Every row comes from one small tree of marks. Brackets hold a mark, then the marks that hang from it, in alphabetical order. Every link used is in the known rows. Which tree was each row made from?
Known rows:
[sikin [bemas nafos] [modu pagovu [tezo [tirav petapi]]]]: [-1.74 -1.56  2.39 -0.77  8.93 -3.20  1.30 -3.37 -0.21 -3.01  2.70 -4.94
  1.15 -3.04  0.43  5.72  0.54 -0.56  4.16 -6.08  7.96 -0.51  1.50 -5.16]
[gotis pagovu]: [ 2.12  0.30  0.40 -3.39  1.32 -2.63  1.58 -4.68 -0.33 -0.54  0.20  0.45
 -2.56 -4.35  3.30  2.87  3.30  1.10  1.77 -2.58  4.43  5.35  1.99 -1.52]
[modu pagovu sikin [tezo tirav]]: [ 1.39  0.92  3.17 -1.34  5.49 -3.05  1.13 -4.89 -0.57  0.33  1.18 -2.58
  0.29 -4.63  0.85  1.88  1.60  1.64  3.21 -4.53  6.66 -1.30  0.47 -4.07]
[zudakor [vabi nafos]]: [ 0.43  0.50 -1.17 -2.26  2.54 -2.70  1.27 -3.32  0.26 -0.19 -1.44  1.63
 -3.03 -1.96  2.63  1.72  2.91  0.08 -0.46 -2.74  4.47  6.60  1.65 -0.48]
[bemas [nafos [vabi dimavam [tirav tezo]]]]: [-0.52  1.35 -2.41  0.95  3.34 -2.47  0.60 -1.05  1.27 -0.36 -0.94  1.29
 -3.11 -0.81  1.24  3.68  2.70 -1.88 -0.38 -5.11  4.70  4.10 -1.33 -0.74]
[sikin bemas [modu tezo]]: [-2.05  0.41  1.06 -2.18  5.78 -2.41  1.79 -3.65 -0.58 -2.22  2.71 -1.75
 -1.42 -3.15  3.13  4.94  2.62 -0.82  2.82 -3.49  6.34  2.16  4.95 -2.58]
[modu bemas pagovu sikin [tezo [tirav [nafos vabi]]]]: [-0.45  3.57  3.81  0.56  7.32 -4.46  0.60 -4.60  0.10  2.10  1.68 -3.52
  0.04 -4.18  0.40  1.04  1.19 -0.29  3.37 -3.58  6.54 -5.32 -0.64 -5.21]
[vabi dimavam [tirav nafos petapi]]: [ 0.34  0.38 -4.90  0.48  0.85 -2.83  0.16 -1.98  1.05  0.89 -1.26 -2.21
 -1.49 -0.87  2.59 -0.82  4.18 -0.31  0.73 -0.97  2.96  3.30 -2.03 -0.28]
[sikin [bemas [nafos vabi]] modu]: [-4.07  0.02  0.05 -1.43  5.80 -2.67  1.51 -2.60  0.28 -3.09  2.04 -0.75
 -1.78 -2.07  2.30  7.16  1.36 -2.18  1.94 -5.86  6.45  2.64  4.64 -2.70]
[vabi dimavam]: [ 0.71  0.92 -2.21 -1.43  0.86 -2.04  1.48 -3.58  0.07 -0.40 -0.34  0.85
 -2.83 -2.47  2.80  3.02  3.47 -0.39  0.16 -3.12  4.11  4.40  2.02  0.10]
[zudakor [vabi tirav]]: [ 0.26  0.79 -3.47 -1.51  0.30 -2.13  0.41 -3.09  0.15 -0.38 -1.53  0.48
 -2.46 -1.68  3.39  0.29  3.93  0.72  0.08 -2.73  4.13  6.26  1.33 -0.39]
[nafos vabi]: [-0.30  1.33 -0.40 -1.15  1.48 -2.34  1.47 -3.87 -0.01 -0.52 -0.56  0.89
 -2.40 -2.56  2.15  2.51  3.15 -0.62  0.69 -3.62  3.82  3.25  1.90 -1.34]
[tirav tezo]: [ 0.40  2.00 -2.30 -1.90  2.49 -2.20  1.75 -2.91  0.37  0.24 -0.28  1.74
 -2.58 -3.45  2.93  0.58  3.27  1.73  1.53 -2.91  3.17  5.19  1.93 -2.24]
[bemas [nafos vabi]]: [-0.94 -0.05 -0.18 -1.32  3.42 -2.33  1.83 -3.49  0.38 -1.77 -0.43  1.01
 -2.61 -2.58  1.69  5.64  1.85 -1.17  0.51 -5.00  5.17  2.68  2.07 -1.30]
[tirav nafos tezo]: [ 0.35  3.33 -2.77 -1.07  4.04 -2.63  1.58 -2.39  0.92  1.09 -0.44  1.15
 -2.48 -3.32  2.99 -1.23  3.42  1.65  1.82 -1.55  2.60  3.95  0.80 -2.47]
[sikin [modu [bemas nafos] pagovu [tezo tirav]]]: [-0.64 -1.38  3.19 -0.93  8.71 -3.04  1.33 -3.79 -0.34 -1.67  2.36 -3.23
 -0.47 -4.16  0.15  4.93  0.90 -0.72  3.76 -5.32  8.18 -1.26  2.36 -4.63]
[tirav [nafos [vabi dimavam]] petapi tezo]: [-0.15  3.62 -3.17  1.70  3.06 -3.70  0.74 -1.33  1.40  1.80 -1.03 -1.12
 -1.45 -1.01  1.12 -1.12  3.27 -0.69  0.89 -1.80  2.02  2.23 -2.76 -2.36]
[tezo [tirav [nafos vabi] petapi]]: [-0.79 -0.06 -2.92  1.23  3.19 -3.94  1.20 -2.80  0.80  0.22 -1.18 -2.07
 -0.70 -2.22  0.54 -1.70  1.96  0.83  2.42 -2.82  2.91  0.32 -1.56 -2.56]
[tirav [nafos vabi] petapi tezo]: [-0.45  3.16 -2.68  0.74  3.43 -3.63  1.06 -1.90  1.20  1.52 -0.90 -1.12
 -1.06 -1.87  1.46 -1.72  3.04  0.49  1.82 -1.56  1.85  2.16 -1.75 -3.30]
[tirav [nafos vabi] tezo]: [-0.15  4.29 -1.61  0.30  4.19 -3.01  1.27 -2.07  1.09  1.38 -0.68  1.24
 -2.63 -2.44  2.01 -1.02  3.31  0.15  1.26 -2.26  2.53  3.04 -0.49 -2.67]
[sikin bemas modu]: [-2.92  0.29 -1.26 -2.68  3.88 -2.34  1.58 -3.29 -0.21 -2.16  2.22 -0.92
 -1.69 -2.96  3.70  4.14  2.63 -0.26  2.60 -3.88  5.33  4.18  5.67 -2.50]

Which tree is each row?
[-3.07  0.26  2.35 -0.89  7.68 -2.76  1.73 -2.95 -0.09 -3.05  2.59 -1.60
 -1.56 -2.29  1.73  7.85  1.40 -2.78  2.12 -5.52  7.47  0.69  3.82 -2.77]  [sikin [bemas [nafos vabi]] [modu tezo]]
[-1.12  0.48  1.82 -0.22  8.31 -3.50  0.95 -3.40 -0.15 -1.25  2.49 -5.39
  1.30 -3.02  1.02  1.55  1.79 -0.06  4.63 -3.78  6.33 -0.69  0.60 -5.34]  [sikin bemas [modu pagovu [tezo [tirav nafos petapi]]]]
[ 0.79  2.99 -4.58  0.82  2.57 -2.49  0.20 -0.86  1.43  1.73 -1.05  0.66
 -3.01 -1.29  2.77 -1.76  4.40  0.01  0.43 -1.71  2.91  4.98 -1.96 -0.64]  [vabi dimavam [tirav nafos tezo]]
[ 0.03  2.12 -3.79 -0.68  3.24 -3.24  1.40 -2.25  1.04  1.28 -0.62 -1.19
 -1.03 -2.72  2.48 -1.86  3.20  1.97  2.40 -0.88  1.94  3.04 -0.53 -3.13]  [tirav nafos petapi tezo]
[-0.44  1.24 -3.10  0.52  1.16 -2.89  0.41 -1.67  0.92  0.83 -1.19 -0.61
 -1.40 -1.12  1.57 -0.79  3.72  0.22  1.12 -2.84  2.60  4.01 -1.83 -2.28]  [nafos [vabi [tirav petapi tezo]]]
[ 2.29 -0.73  2.10 -0.64  4.96 -2.86  1.33 -4.77 -0.54 -0.46  0.25 -3.73
  0.87 -3.70  0.18  0.89  2.21  1.30  3.26 -3.71  5.54 -0.10 -1.47 -4.02]  [modu pagovu [tezo [tirav petapi]]]
[-2.63 -0.58  1.37 -2.11  7.56 -2.43  2.01 -3.29 -0.25 -3.31  2.82 -1.71
 -1.48 -3.04  2.60  7.76  1.42 -1.49  2.60 -4.82  7.55  1.51  4.92 -2.57]  [sikin [bemas nafos] [modu tezo]]
[ 0.63 -0.38 -3.71 -0.06  0.87 -3.11 -0.08 -1.65  0.93  0.62 -2.20 -0.68
 -2.20  0.35  2.03  0.44  3.64 -0.94 -1.20 -2.22  4.04  6.68 -2.00  0.56]  [zudakor [vabi dimavam nafos [tirav petapi]]]
[-3.40  1.41  0.00 -1.71  3.57 -3.67  1.34 -3.91  0.48  0.10  1.23 -0.21
 -2.09 -3.44  2.32  6.23  0.73 -0.96  1.35 -4.54  6.02 -1.37  3.87 -2.72]  [modu [bemas [nafos vabi]] sikin]
[ 0.32  2.38 -4.06 -0.38  2.93 -2.40  0.64 -1.59  1.21  1.31 -0.88  0.67
 -2.51 -2.37  3.25 -2.46  4.16  1.47  1.59 -1.36  2.72  4.88 -0.72 -1.82]  [vabi [tirav nafos tezo]]
[ 0.87  1.14 -1.62 -1.14  2.19 -2.77  0.90 -2.72  0.48  0.18 -1.55  1.60
 -3.50 -1.00  2.22  2.37  3.13 -1.25 -1.53 -3.02  4.61  6.66  0.59  0.59]  [zudakor [vabi dimavam nafos]]
[ 0.45  2.00 -5.57  1.19  1.92 -3.07  0.10 -0.71  1.53  1.87 -1.22 -1.43
 -1.64 -0.80  2.31 -2.34  4.16  0.37  0.97 -1.11  2.30  4.06 -3.18 -1.18]  [vabi dimavam [tirav nafos petapi tezo]]
[ 0.70 -0.15 -4.12  0.42  2.31 -3.09  0.20 -0.38  1.54  1.70 -1.48 -0.09
 -2.35 -0.19  1.61 -0.68  3.70 -0.27 -0.19 -1.99  3.06  6.48 -3.37 -0.65]  [vabi dimavam nafos [tirav petapi tezo]]
[-1.11 -0.48  2.12 -0.84  7.17 -3.19  1.07 -3.71 -0.56 -1.91  2.66 -5.02
  1.27 -3.10  0.92  2.91  1.69  0.03  4.35 -4.75  6.74  0.15  1.50 -5.15]  [sikin bemas [modu pagovu [tezo [tirav petapi]]]]
[-0.27  1.85 -2.53  0.93  1.88 -3.46  0.86 -2.71  0.86  0.78 -1.04 -1.98
 -1.24 -1.13  1.43  0.55  3.23 -1.37  0.70 -1.72  2.76  1.36 -1.40 -1.22]  [tirav [nafos [vabi dimavam]] petapi]
[ 0.72  1.09 -4.39  0.56  1.81 -3.32 -0.18 -0.55  1.33  1.49 -2.19  0.03
 -2.38  0.46  1.73 -0.90  3.64 -0.38 -1.08 -2.27  3.45  7.40 -3.09 -0.39]  [zudakor [vabi dimavam nafos [tirav petapi tezo]]]
[-1.99 -2.47  0.59 -0.73  7.60 -3.30  1.83 -3.09 -0.13 -1.94  2.10 -1.98
 -1.77 -3.86  0.88  4.95  0.78 -0.58  3.28 -4.57  7.37 -0.95  3.63 -2.98]  [sikin [modu [bemas nafos] [tezo tirav]]]
[-2.24  2.50  0.61  0.39  6.94 -2.59 -0.05 -1.02  0.88 -1.44  1.85 -1.63
 -1.05 -0.85  1.23  5.34  2.26 -2.85  1.62 -6.78  6.81  3.85  0.18 -3.98]  [sikin [bemas [nafos [vabi dimavam [tirav tezo]]]] [modu pagovu]]
[ 0.36  0.50 -3.92 -0.58  2.19 -3.23  0.18 -1.13  1.12  1.11 -2.05  0.04
 -1.98 -0.50  2.12 -1.59  3.46  0.88 -0.05 -1.99  3.27  7.34 -1.98 -1.44]  [zudakor [vabi nafos [tirav petapi tezo]]]
[-0.22  0.43 -3.08  1.01 -0.16 -2.80  0.14 -2.22  0.69  0.34 -1.31 -1.36
 -1.69 -0.26  1.46  1.17  3.89 -1.64 -0.07 -3.07  3.39  3.34 -1.84 -0.33]  [nafos [vabi dimavam [tirav petapi]]]
[ 0.62  2.48 -4.27  0.28  1.16 -2.58 -0.11 -2.12  0.78  0.69 -1.82  0.02
 -2.79 -0.62  3.09 -0.55  4.21 -0.64 -0.67 -1.92  3.89  5.29 -0.78  0.49]  [zudakor [vabi dimavam [tirav nafos]]]
[-0.63  0.11 -1.88  0.34  2.51 -2.28  0.72 -2.07  0.89 -1.14 -0.95  0.67
 -2.97 -0.90  1.48  4.87  2.65 -2.41 -0.57 -5.02  5.28  3.42 -0.45  0.06]  [bemas [nafos [vabi dimavam tirav]]]
[-0.89  1.28  2.58 -0.50  8.85 -3.07  1.13 -3.53 -0.25 -1.42  2.65 -3.72
  0.16 -3.47  1.36  2.07  1.95 -0.30  4.18 -4.26  6.87 -0.03  1.56 -4.85]  [sikin bemas [modu pagovu [tezo [tirav nafos]]]]
[-0.86  0.80 -1.87 -0.05  3.70 -2.38  0.97 -1.61  1.08 -0.68 -0.81  1.36
 -2.72 -1.68  1.60  3.11  2.51 -0.76  0.53 -4.88  4.59  4.02 -0.39 -1.75]  [bemas [nafos [vabi [tirav tezo]]]]
